What can hang from each mark
z2: z446
z311: z446
z746: z245
z421: z395 z399
z890: z399 z446 z746 z826
z147: z746
z446: z2 z311 z395 z890
z395: z421 z446 z826
z148: z245 z636
z245: z148 z487 z746
z399: z890

Known rows, with every way that one mark hangs from another
(z399 (z890 (z446 z311 z395) z746 z826)): [ 23  -2  13  26  16   2  -4 -18  15   1  18  11 -12  -9   2 -18  25 -37
  14 -15   2   5  13 -13  -5  30  -4 -18  12]
(z421 (z399 (z890 z746))): [-14  -2  32  26  13  -5   2  -8   5   8   9  13 -18  -5   0 -18  17 -21
   3  -7  12  -2  27  -6 -19  17  12  -8 -19]
(z746 (z245 (z148 z636))): [ 18   3   8  24  -6   3   0 -21   9  -4  13  -3  25  11  12 -13  29  -7
   6 -11  10  -1   0  -5   5  11   0 -30 -11]
(z2 z446): [ 11  -6  24  12   1  -1  18   1   6   0 -17  -1  -7  11   8 -19  27 -33
   6   4   1  -5  -1 -20   4 -17  21 -15   3]
(z399 (z890 (z446 z2 z395) z826)): [ 22   3  19  28   0 -11  -3 -32  15   7  11  14 -15  -8   7 -13   9 -22
  15  -3  -4   3   2  -6 -11  21  -9 -11  11]
(z399 z890): [  0 -11  24  22  -7 -10   8 -28  15   6  20   1 -17  -1   7 -19   4 -14
  19   5  -7   1   0  -5 -17  -5  12 -13  -6]
(z399 (z890 z746)): [  2  -9  20  24   3  -4   8 -16  11   0  23   6  -9 -12   1 -20  13 -21
  18   0 -11   2   2  -1 -17   5  19 -13  -3]
(z421 (z395 z826) z399): [-18   8  43  18  31  -2   9 -14   8  -6   2   1 -15  -3   4  -2  32 -32
 -19  -5  16  -3  22   1 -17   4  -3  13 -17]
(z395 (z421 z399) z826): [-13  19  31  20  11  -7   0  15  36 -19  16  16 -18  -4 -15 -28  28  -2
   6  11 -21   0  26   9 -23  12  19  25 -14]
(z311 (z446 z395)): [ 25  13  29   6  -8   2   6 -11   5  12 -11   8  -9   3  15   4  14 -29
   5   8   3   1 -18  -6   1   3  19 -10   4]
(z2 (z446 (z395 z826) z890)): [ 12   6  12   3  -4   2  13  -6  35   1  -6  15 -24  12   3  -2  34 -47
  15   5   1   0  -5   5  10  -8   1 -19  13]
(z446 z2 z311): [ -9   2   4  13   6  -5  -4 -19  35  17  -3  19 -14   4  -2   0   7  -8
  -6  -5  13  12  -8   1  17  -3 -12  -2  11]
(z746 (z245 z148)): [ 11   0   5  20  -3   0   3 -22   8  -7  11 -10  21  14  13 -14  22  -7
  17  -6  12   0  -2  -6   0   6   2 -20 -15]
(z890 (z446 z2) z746): [ 16   8  22  13  21  -2   0   1   0  -8 -10  25   7 -22   3  -9  26 -20
  -1  -1 -10  11  -3 -12  -1  34  10   0  17]
(z890 z399 (z446 z395) z826): [ 36  19   7  11  30  10 -10   4 -15   1  -9  13   6  -7  24 -13  38 -38
   0 -18  13  10  12 -20  -3  68 -27 -11  20]
(z245 (z148 z636) z746): [  2   9   9  16   6   3   4 -24  -1  14 -12   9   2   7  31 -14  19 -40
 -25  -9 -14   2   3   1 -15   9  -2   4 -17]
(z395 z421): [ -9   9  16  22   4   1   5  15  14 -11  19  10  -3   6   1 -24  14   3
  16  11 -11   5   6  -4  -4  -4  27  14  -4]
(z2 (z446 (z395 (z421 (z399 z890)) z826))): [  9   2  30  12  -5  -2   7   3  23   2  -6   9 -20  13  -3 -20  33 -33
  14   7   2  -2   9  -8  -1  -2  12  -4   3]
(z395 (z421 z399) (z446 z311 (z890 z826))): [-10  19  21  30   9  -1  -4  30  38 -10  15  19 -29  -2 -20  -7  11 -15
  14 -14  -9 -16  41 -18 -10  14  25  -7 -13]
(z147 (z746 (z245 z487))): [-14   8   6   5  21   9  -5 -19  18 -14  21  -9  10   4   4  -1  41 -12
  15   9   4 -10  -9   0  -2  10  14 -17  -4]
(z446 z2 z311 z395 (z890 z746)): [ -9  16 -20   5   8   9 -10 -13  56  23  13  47 -27   3  -4  25  20 -32
   8 -13  27  21 -10  28  37  17 -30 -13  27]
(z311 z446): [ 20  10  34  14  -5  -3  12  -6   2   4 -13   5  -8  -3  12  -9  11 -21
   3  12 -11  -4 -11 -13 -10  -4  30 -12  -3]
(z421 z395 (z399 (z890 z826))): [-16   1  38  38  27  -2   9 -19  -5   5  12   1 -18  -1  10 -10  20 -33
  -8 -12  26  -8  30  -8 -19   3  -4   0 -20]
(z395 z826): [  6   8  20   6   9  -6   8 -18  35 -17  10   0 -10 -10  -4 -11  24 -20
   1   7 -24   2  -4  12 -17   1   9   6  -2]
(z148 z245): [ 10   5  11  32   9  -6  11 -24  14  -6  20   8  15   7  12 -15  34  -3
  -4   0   1  -3  -7  -9   2  10  19 -25  -1]
(z148 (z245 z746)): [  7   6  10  31  16  -8  10 -24  12  -4  13   6  13   6  21 -15  33  -6
  -9   2  -5  -5  -6  -7  -6  12  18 -16  -9]
(z395 z421 (z446 z2 z311) z826): [  6  21  30  12  -3 -15  -5  11  59 -20   8  12 -18 -20 -32  -6   9   0
   9   7 -46  -9   8  -4 -20   6  24  16   3]
(z446 z2 z311 z395 (z890 z399 z826)): [  1  25 -28  11  13  10 -15 -11  48  28   8  46 -27   5   6  18  21 -33
   5 -20  32  19  -1  24  29  36 -54 -18  28]
(z446 z2 (z890 z399)): [ -9  18  -4  12   2  -4   2  -5  27  13   1  41 -19  -9   9   2   9 -10
  10   5  -2  13  -6  20   0  20 -19 -14  12]
(z245 (z148 z636) z487 z746): [ -3  14  10  15  11   0  -3 -28  -6  22 -24   8   0  10  41 -10  18 -57
 -26   0 -19   4  -4  -4 -18   0 -10   9 -17]
(z746 (z245 (z148 z636) z487)): [ 14   6   8  23  -3   1  -5 -24   6   1   5  -4  24  13  19 -11  29 -19
   5  -5   6   1  -5  -8   3   5  -5 -25 -10]
(z890 z399 (z446 (z395 z421)) z746 z826): [ 36  26   3  19  44  18 -12  34 -18 -11   1  26  16 -22  12 -22  52 -38
   4 -20   2  11  21 -16  -4  82 -10  -2  23]

Rows
[  9  -8  32  20  -9 -17   1 -31  12   7   5  12 -18  -6   7 -18   3  -9
  17   9 -11   6   0 -15 -16  10   3 -12   6] => (z399 (z890 (z446 z2)))
[  3   8  10  30  19 -11   5 -27   9   2   5   6  11   9  28 -12  32 -18
 -10   8  -9  -4 -10 -10  -8   6  13 -12  -9] => (z148 (z245 z487 z746))
[  8   8  19   7  27  12 -12  15   8  -2   0  23  -5   1   0 -10  40 -30
   4 -14  19  17  19 -22  17  46   2   0  16] => (z890 (z446 z311 (z395 (z421 z399))) z746)
[-13  14  36  25   5 -11   0   6  39 -16  22  16 -25  -5 -17 -33  23  -1
  14  14 -25  -1  28   8 -31  11  19  19 -14] => (z395 (z421 (z399 z890)) z826)
[-11  21   8   7   5  -3 -19  -8  58  16   6  33 -26   9 -16   5  21  -9
  -1  -2  18  17   4  18  17  18 -23  20  13] => (z446 z2 z311 (z395 (z421 z399) z826))
[ 18  15  15  37  11  -5   0 -26   9   7   8  22  19   2  26 -10  47 -18
 -32  -2 -13  -5  -6  -9   1  18   9 -31  -2] => (z148 (z245 z487 z746) z636)
[ 46  16  -5  18  44  20 -19  19  -6  -9   3  14  25 -12  10 -14  62 -35
   8 -34  27  12  22 -23  14  88 -29 -31  23] => (z890 z399 (z446 z311 z395) (z746 z245) z826)
[ 17  24  39  17 -15 -11  -2  -8  27  13  -9  28 -22  -7  -3  -4  11 -12
   7  18 -12   1  -9   7 -14  11  13   5   3] => (z311 (z446 z2 (z395 (z421 (z399 z890)) z826)))
[ 30  11  16  12  24   1 -11  17 -14  -8 -11  23  28 -24  10 -17  43  -5
  10  -8   4  14   6 -21  -3  74 -10 -22  18] => (z890 z399 (z446 z2) (z746 z245))
[ 26  31  10  16  -4   0   1  -4  18  19 -12  36 -18  -8  13   9  14 -30
   6   4   0   3 -14  13   0  23  -8 -18  15] => (z311 (z446 z2 z395 (z890 z399 z826)))
[  1   5  34  15  14  -5  13 -14   1  -5   0  -5   0 -13   7  16   7 -25
  -8  -3  -2  -9  -9 -12  -8 -10  13   4  -3] => (z421 (z395 (z446 z2)))
[  5  21  16  28   1  -3   6  26  30 -21  21  13 -14 -11 -13  -6   5 -10
  24  -1 -34 -17  17  -8 -16   4  38  -3  -6] => (z395 z421 (z446 (z890 z826)))
[-11  12  29  36   6  -9  -4  12  13  -3  13  23 -17   1  -5 -31  13   3
  13   5  -4   0  30  -9 -16  16  16  12 -10] => (z395 (z421 (z399 (z890 (z446 z2) z826))))
[ 10   4   6  -3   3   8   5   1  38  11 -11  18 -29  17   3  -5  42 -51
  11  -4  15   8   4  -5  18  10 -17 -28  20] => (z2 (z446 z311 (z395 z826) (z890 z399)))
[  7   3   6  19   1  -2  -2 -25   5  -2   3 -12  20  17  20 -11  21 -19
  16   0   8   2  -6 -10  -2   0  -4 -16 -14] => (z746 (z245 z148 z487))
[ -9  -4  42  22   6 -11  -1 -15   3   9   0  10 -24   3   6 -20  14 -18
   5  -4  13   0  28 -20 -19  20   5 -10 -15] => (z421 (z399 (z890 z446)))
[-13  11  27  35   8  -7  -6  11  19   0  13  24 -20   4  -7 -31  14   2
  12   1   2   2  32 -12 -11  16  11  10  -8] => (z395 (z421 (z399 (z890 (z446 z2 z311) z826))))
[ -8  15  30  29   5  -8  -2   7  36 -19  24  14 -13  -6 -17 -37  30  -3
  17   8 -23  -1  31   8 -32  19  17  14 -18] => (z395 (z421 (z399 (z890 (z746 (z245 z148))))) z826)
[ 22  19  -6  28  45  17   2  25 -12 -10   9  15  18 -28   9 -22  43 -38
  -4 -22  -4   1  17   1 -14  53  -1  -9   5] => (z890 z399 z746 z826)
[ -1  15  -8  -2   5  11  -2  -5  21  15  13  28 -19   8  19  13  23 -35
  18  -6  22  16  -5  17  14  31 -23 -19  14] => (z446 z395 (z890 z399))
[ 31   4  13  34   8  -6  -7 -21  13  -4  20  14   4 -17   0 -15  23 -17
  22 -10  -1   1   4  -5  -7  35  -5 -21  11] => (z399 (z890 (z446 z2 z395) (z746 z245) z826))
[ 18  18  23   2  10  -5   6   8  39 -23   6  10 -15 -35 -15   5  23 -35
   9  -3 -46 -11   7   4 -31  30  18 -15   1] => (z395 (z446 (z890 z399 z746)) z826)
[-16  10   2   5  18  10  -5 -25  15  -9  15  -9  11   9   8  -4  40 -21
  12   6   2  -9  -8   0  -7  10   8 -14  -7] => (z147 (z746 (z245 z148 z487)))
[  1  13  31  12  13  -8  14 -18  29 -14   6   4 -14 -20  -4  18  14 -30
  -4   2 -20  -9  -6   6 -16  -7   5   3   1] => (z421 (z395 (z446 z2 z890) z826))
[ 31   4  15   8  19   8  -8   0  -1 -15   6   8  22  -6   7  -3  43 -20
  17 -11  15  10  -1 -16  15  47   4 -19  14] => (z890 (z446 z395) (z746 z245))
[ 17  -7  21  29   7  -7   0 -25  16   1  13   4 -19  -2   6 -25  14 -25
  14  -7  -4   2  16 -21 -12  15  -3 -20   5] => (z399 (z890 (z446 z311) z826))
[ 18   0  22  33   2 -14   1 -28  13   1   9  12 -14 -12   5 -22   7 -17
  14   0 -14   0   6 -11 -19  15  -2 -12   6] => (z399 (z890 (z446 z2) z826))
[-23  24 -12  15   9   8 -16   9  56  21  17  58 -32   8 -13  13  22 -18
  12 -11  29  20  10  26  32  24 -23   0  19] => (z446 z2 z311 (z395 (z421 z399)) (z890 z746))
[  9 -10  18  28   1  -5   5 -17  13  -6  29   1   2 -10   0 -21  18 -10
  27  -1  -4   0   3  -3 -13   9  17 -24  -6] => (z399 (z890 (z746 z245)))
[-12  14 -14  12  17   6  -5   5  39  17   3  47 -21  -9  -2   2  23 -22
   4 -10  10  18   5  14  16  30 -27 -21  21] => (z446 z2 z311 (z890 z399 z746))
[ -1  13  24  18  -4  -9  -4  17  33  -5   5  13 -11  -8 -19  -3  -1   4
  12   1 -21  -7   7 -19  -5   2  30   8   1] => (z395 z421 (z446 z2 z311))
[ 25  31  11  20   5  11   3  21  11   4   2  33 -12  -9   9  -5  28 -34
  15   3  -6   2   1   6  -3  30  12 -15  11] => (z311 (z446 (z395 z421) (z890 z399 z746 z826)))
[ 11  13  20   1   6  -5 -14 -12  34   3  -6  25 -16   4  -1  -4  24 -13
   4   3   4  19  -2  -9  13  29 -16   9  25] => (z890 (z446 z2 z311 (z395 z421 z826)))
[ 16   1  -2  21  17  12   9  18  22  -2  -6  15  -8   7   1 -20  47 -43
  13 -14  12  -2  18 -15  15  13  -4 -41  13] => (z2 (z446 z311 (z890 z399 (z746 z245) z826)))
[ -1  20 -12  19   7   1  -1   2  23   5   6  41   1 -14   5  -2  23 -12
  15  -4   0  12  -2  21   1  35 -18 -22  10] => (z446 z2 (z890 z399 (z746 (z245 z148))))
[ -5   7  23  12  16   0   9  -9  13   3   0   6 -12  -8   6  18  12 -30
  -4  -9   6  -4   0 -11   0   1  -4 -10   4] => (z421 (z395 (z446 z2 z311 (z890 z399))))
[ -4   2  24  13  22   5  14  -6  12  -8  10  -2 -10  -8   3  16  18 -40
  -2 -12   4  -7   3 -14   1  -6  10 -11   0] => (z421 (z395 (z446 z311 (z890 z746))))
[ -1  14 -12 -10  10  12 -10 -11  56  14  15  28 -35  11   4  12  34 -42
  12 -11  20  21   4  19  19  33 -41 -21  21] => (z446 z311 (z395 z826) (z890 z399))
[  7   4  28  32  18  -4  -7  -8   3   1  11  12  -9  -4   1 -18  28 -23
   9 -16  20  -4  32 -13 -13  38   0 -16 -13] => (z421 (z399 (z890 (z446 z395) (z746 z245) z826)))
[-13   9   2   6  16  12  -1 -23  17 -13  21  -9  12   7   4  -6  40 -13
  13   2   5  -9  -5   2  -5  14  12 -16  -8] => (z147 (z746 (z245 z148)))
[  8   4  23   9  -1 -10  -1  -9  28   4  -7   3 -10 -12 -10  12  -2 -15
  -1  -9 -11  -8  -5 -18  -2   2  15  -9   1] => (z395 (z446 z2 z311))
[ 30  19 -13  33  38  17  -2  18 -13 -13  11   7  36 -20  11 -27  48 -31
   5 -27   4  -1  19  -2 -12  59 -10 -21  -2] => (z890 z399 (z746 (z245 z148)) z826)
[-15  33   2  12  -4  -6  -9  -5  61   7  17  52 -35   0 -11  12  16 -10
  15   8   0  12   0  42   5  18 -19  14  11] => (z446 z2 (z395 (z421 z399) z826) z890)
